Known rows, with every step that occurs:
pufir -> nevar -> mileka -> ripun: [ 18  31 -19  37 -10   2 -33   8  -5  19   2   8  -5 -10  38 -26   4   1
   2  -7 -16  -6  12  26]
kuvip -> sogor: [ -3 -10  -7   4  -4  -5 -11 -13   2  -2 -12   3 -10  26 -14  19  18   6
  11   7  -1  12   8 -34]
lapiz -> mileka -> nevar -> niru -> domupug: [ 32  19  15  14   0 -46 -15  11  19  24   7 -10 -15 -41  32 -23   5  33
  -8  -6  16  -6   7   2]
kuvip -> sogor -> ripun: [  5 -10 -15   1  -2  14 -17 -10  -4   2 -20 -11  -9  39 -12  21  29  -5
  17   9  -7   1   5 -41]
pufir -> nevar -> niru: [-13  35 -10   4  -5 -17 -11  21   8  10 -11  17  -3 -28  52 -30   1  13
  -7  -9 -33  -4  15  -5]
pufir -> nevar: [ -3  15  -2   8  -7   8 -14   5  -2   5  -9   6  -6 -14  31 -15   5   0
   2  -2 -27   0  12  -1]
niru -> nevar -> mileka -> ripun -> navur: [ 38  38 -29  22  -9   1 -22  16 -35  20   2  17 -13   6  11  -9   4  -3
   3 -13  -8  14   9   5]
navur -> ripun -> mileka -> nevar -> niru -> domupug: [ -5  13  -7  -7  -4 -71   2   6 -14   0  11   1 -18 -45   0 -19  21  10
  -3 -10  25  -3  17 -15]
sogor -> ripun -> mileka -> nevar -> niru -> domupug: [ 18  11 -20  -9   1 -40  -7  12  -9  12  -3  -5 -29 -36  19 -26  26   9
   2  -2   3 -14   6 -23]
navur -> ripun -> sogor -> kuvip: [ -1  -2  -1 -18  -7 -37  -2 -18 -17 -15 -20  -1   6  34 -38   6  30 -13
  16   6  16   1  13 -53]
mileka -> nevar -> pufir: [ 13   1 -12  -8  -3 -11  -3   1   3  11   4   0  -9 -24   0  -2 -10  21
  -2  -4  10   1   9   0]
sogor -> kuvip: [ 14 -13  -3 -13  -9   3  -4   6   0  -3 -12   2  -4  28  -4   2  23  -3
  17   7 -16   6   8 -33]
pufir -> nevar -> niru -> domupug -> sogor -> ripun -> navur: [ 15  26 -19  12  -3 -22 -18  40  -7  24 -19  12 -14  -6  35 -47  -1  18
  12 -11 -41   8   9 -53]
navur -> ripun -> mileka -> nevar: [-14  -5  -1  -8  -9 -34   7   1 -27  -9   7 -25  -4 -27 -23  13  38 -13
   2   3  33 -10  14  -8]
domupug -> niru -> nevar -> mileka -> ripun: [ 59  16 -37  14 -11 -26 -21  15 -16  20 -17  11 -19 -21  31 -35  -4  10
   1 -13 -27  22   9  10]
kuvip -> sogor -> ripun -> mileka -> nevar -> niru: [ -3   3 -24  -9   0 -34   0  11  -4   2 -15 -20 -12 -11   7   9  49   0
   5   9  15 -19   6 -39]
ripun -> sogor: [  3  12  -8  -9  -1 -27 -10 -20 -13  -1 -18   6 -12  12 -19  -5   9   4
   3   6   3  -2   7 -31]
navur -> ripun -> mileka -> nevar -> niru -> domupug -> sogor -> kuvip: [ 14 -17 -10 -10  -9 -87  10  30   1   1 -10   3 -11 -20 -12 -20  29  11
  19   2  17  13  15 -59]
nevar -> mileka -> ripun -> sogor: [ 23  28 -25  22  -4 -33 -29 -17 -16  14  -7   7 -11  15 -12 -17   9   4
   4   2  15 -10   7  -6]
lapiz -> mileka -> ripun -> sogor: [ 34  30  10  25  -4 -38 -15 -13 -12  18 -17 -15   2  17 -10   0   7   4
   2  11  29 -28   6  -9]
domupug -> sogor -> kuvip: [ 21 -28  -9  -8 -11 -13  -2  23   8   6 -25   6  -3  31 -13  -2  16   5
  26  14 -20  19   7 -56]
lapiz -> mileka -> ripun: [ 33  20  13  29  -8  -9 -13   7  -5  23  -3 -17   3  12   7   6   8   4
   4   6  14 -22   8   9]
nevar -> mileka: [ 14   0 -21   8  -5  20 -27  -1  -4   8   9   0 -14  -2  -1  -8  11   4
   5  -3 -11  16   7   0]
ripun -> navur: [ -4  13  -4  -2  -7  10  -5   8 -26   2   5  -6  -5  17 -12   1  15   1
   4  -2  -9   2   7 -27]
mileka -> ripun -> sogor: [ 11  30 -10  11  -4 -51 -12 -17 -18  11 -20  10  -8  22 -11  -8   6   5
   4   6  15 -21   8 -17]

Rows:
[-12  -4  -8 -10 -10 -11   4  -1 -33 -11   2 -10  -5  -3 -33  13  26 -19
   9   2  11  -1  16 -21]
navur -> ripun -> mileka
[ -8  17 -15 -12  -4 -46   8  20  -5   4   0  -5 -13 -43  16 -12  28   9
  -8   2  11 -15  10 -11]
ripun -> mileka -> nevar -> niru
[  1  -4  -8  -8  -6 -23   3   6 -15  -1   2 -18 -15 -30  -5   3  31  -5
   1   8  15 -11   7  -7]
ripun -> mileka -> nevar
[  5 -17 -17  -4  -2 -10  -4  -5 -14  -4 -14 -31 -14   3 -14  24  52 -14
  13  16  20 -13   3 -36]
kuvip -> sogor -> ripun -> mileka -> nevar
[ 36   1   7   6  -3   3  -5   5   9  19   8 -25   1 -31   3   6  -7  21
  -4   0  24  -5   6   9]
lapiz -> mileka -> nevar -> pufir
[ 50  -2 -36  -6  -8  -3 -20  11 -11   8 -15   7 -22 -32  25 -33  -1   9
   1 -14 -38  40   7  -3]
domupug -> niru -> nevar -> mileka
[ 44  39 -33  18  -4 -37 -28 -12 -22  17 -21  29 -19   1   3 -16  -1   0
   2  -5   6  10   8   2]
niru -> nevar -> mileka -> ripun -> sogor
[ 50   0 -34 -23  -7 -10   2  11 -10  10 -24  21 -18 -31  16 -25 -34  20
   0 -16 -38  35  10 -15]
domupug -> niru -> nevar -> pufir
[ 17  27 -20  27  -9   5 -24  12 -29  17  16  -5  -5  20  -4  -9  15   1
   4  -6   1  -5   7  -2]
nevar -> mileka -> ripun -> navur
[ 14   1 -23  -2   3 -49  -8   2  -1   5 -12  -5 -28 -16   8  -6  35  11
   8   3  13  -7   5 -43]
kuvip -> sogor -> ripun -> mileka -> nevar -> niru -> domupug
[ 11  20 -11  -1  -1 -35 -14   5   6  14  -1  30 -24 -12  20 -30 -10  28
   0 -11 -20  10  11 -20]
nevar -> niru -> domupug
[ 30  25 -21  24  -8 -26 -29  -4  -5   6 -20  10   1  14  19 -30  20  -7
  12   2  -6 -10   9 -13]
pufir -> nevar -> mileka -> ripun -> sogor -> kuvip
[ 47 -24 -32  -6  -1 -26  -4  16  -9  18 -10  -3 -29 -24 -20 -16  -7  13
  20   5   6  10   4 -42]
niru -> domupug -> sogor -> ripun -> mileka -> nevar -> pufir
[ 14  -3  -8 -18  -4 -26  -6 -13  -6  -7 -25   5  -5  31 -21  -4  24  -3
  15  11  -1   0   6 -51]
ripun -> sogor -> kuvip
[ -8  23  -5  -8  -2 -45  -3  17  10  13  -1   0  -8 -31  30 -15  17  25
 -11  -3   5  -9  10  -4]
mileka -> nevar -> niru
[-12  13  -2  -9  -4 -39  -8 -25 -24  -8 -12  -1  -1  14 -36   4  14  -5
   5   1  21  -1  14 -32]
navur -> ripun -> sogor
[ 22  14  -8   2  -7 -50  -7 -10 -11   3 -27  10  -1  43 -14  -5  21  -3
  15  12  10 -19   7 -39]
mileka -> ripun -> sogor -> kuvip
[ -1  -6 -15 -14  -7 -24  11  -2 -24  -4  11 -14  -3 -34 -30  12   8  -3
   2  -4  34  -3  16  -8]
navur -> ripun -> mileka -> nevar -> pufir
[  3  -2 -12  -1  -6 -89   4  24  -6   8  -3   4 -18 -41 -11 -22  14  18
   7  -3  23  10  16 -39]
navur -> ripun -> mileka -> nevar -> niru -> domupug -> sogor
[ 52  25 -36  15 -12 -17 -16  23 -36  17  -8   3 -13 -12  21 -33   2   6
   0 -17 -26  20   7  -3]
domupug -> niru -> nevar -> mileka -> ripun -> navur
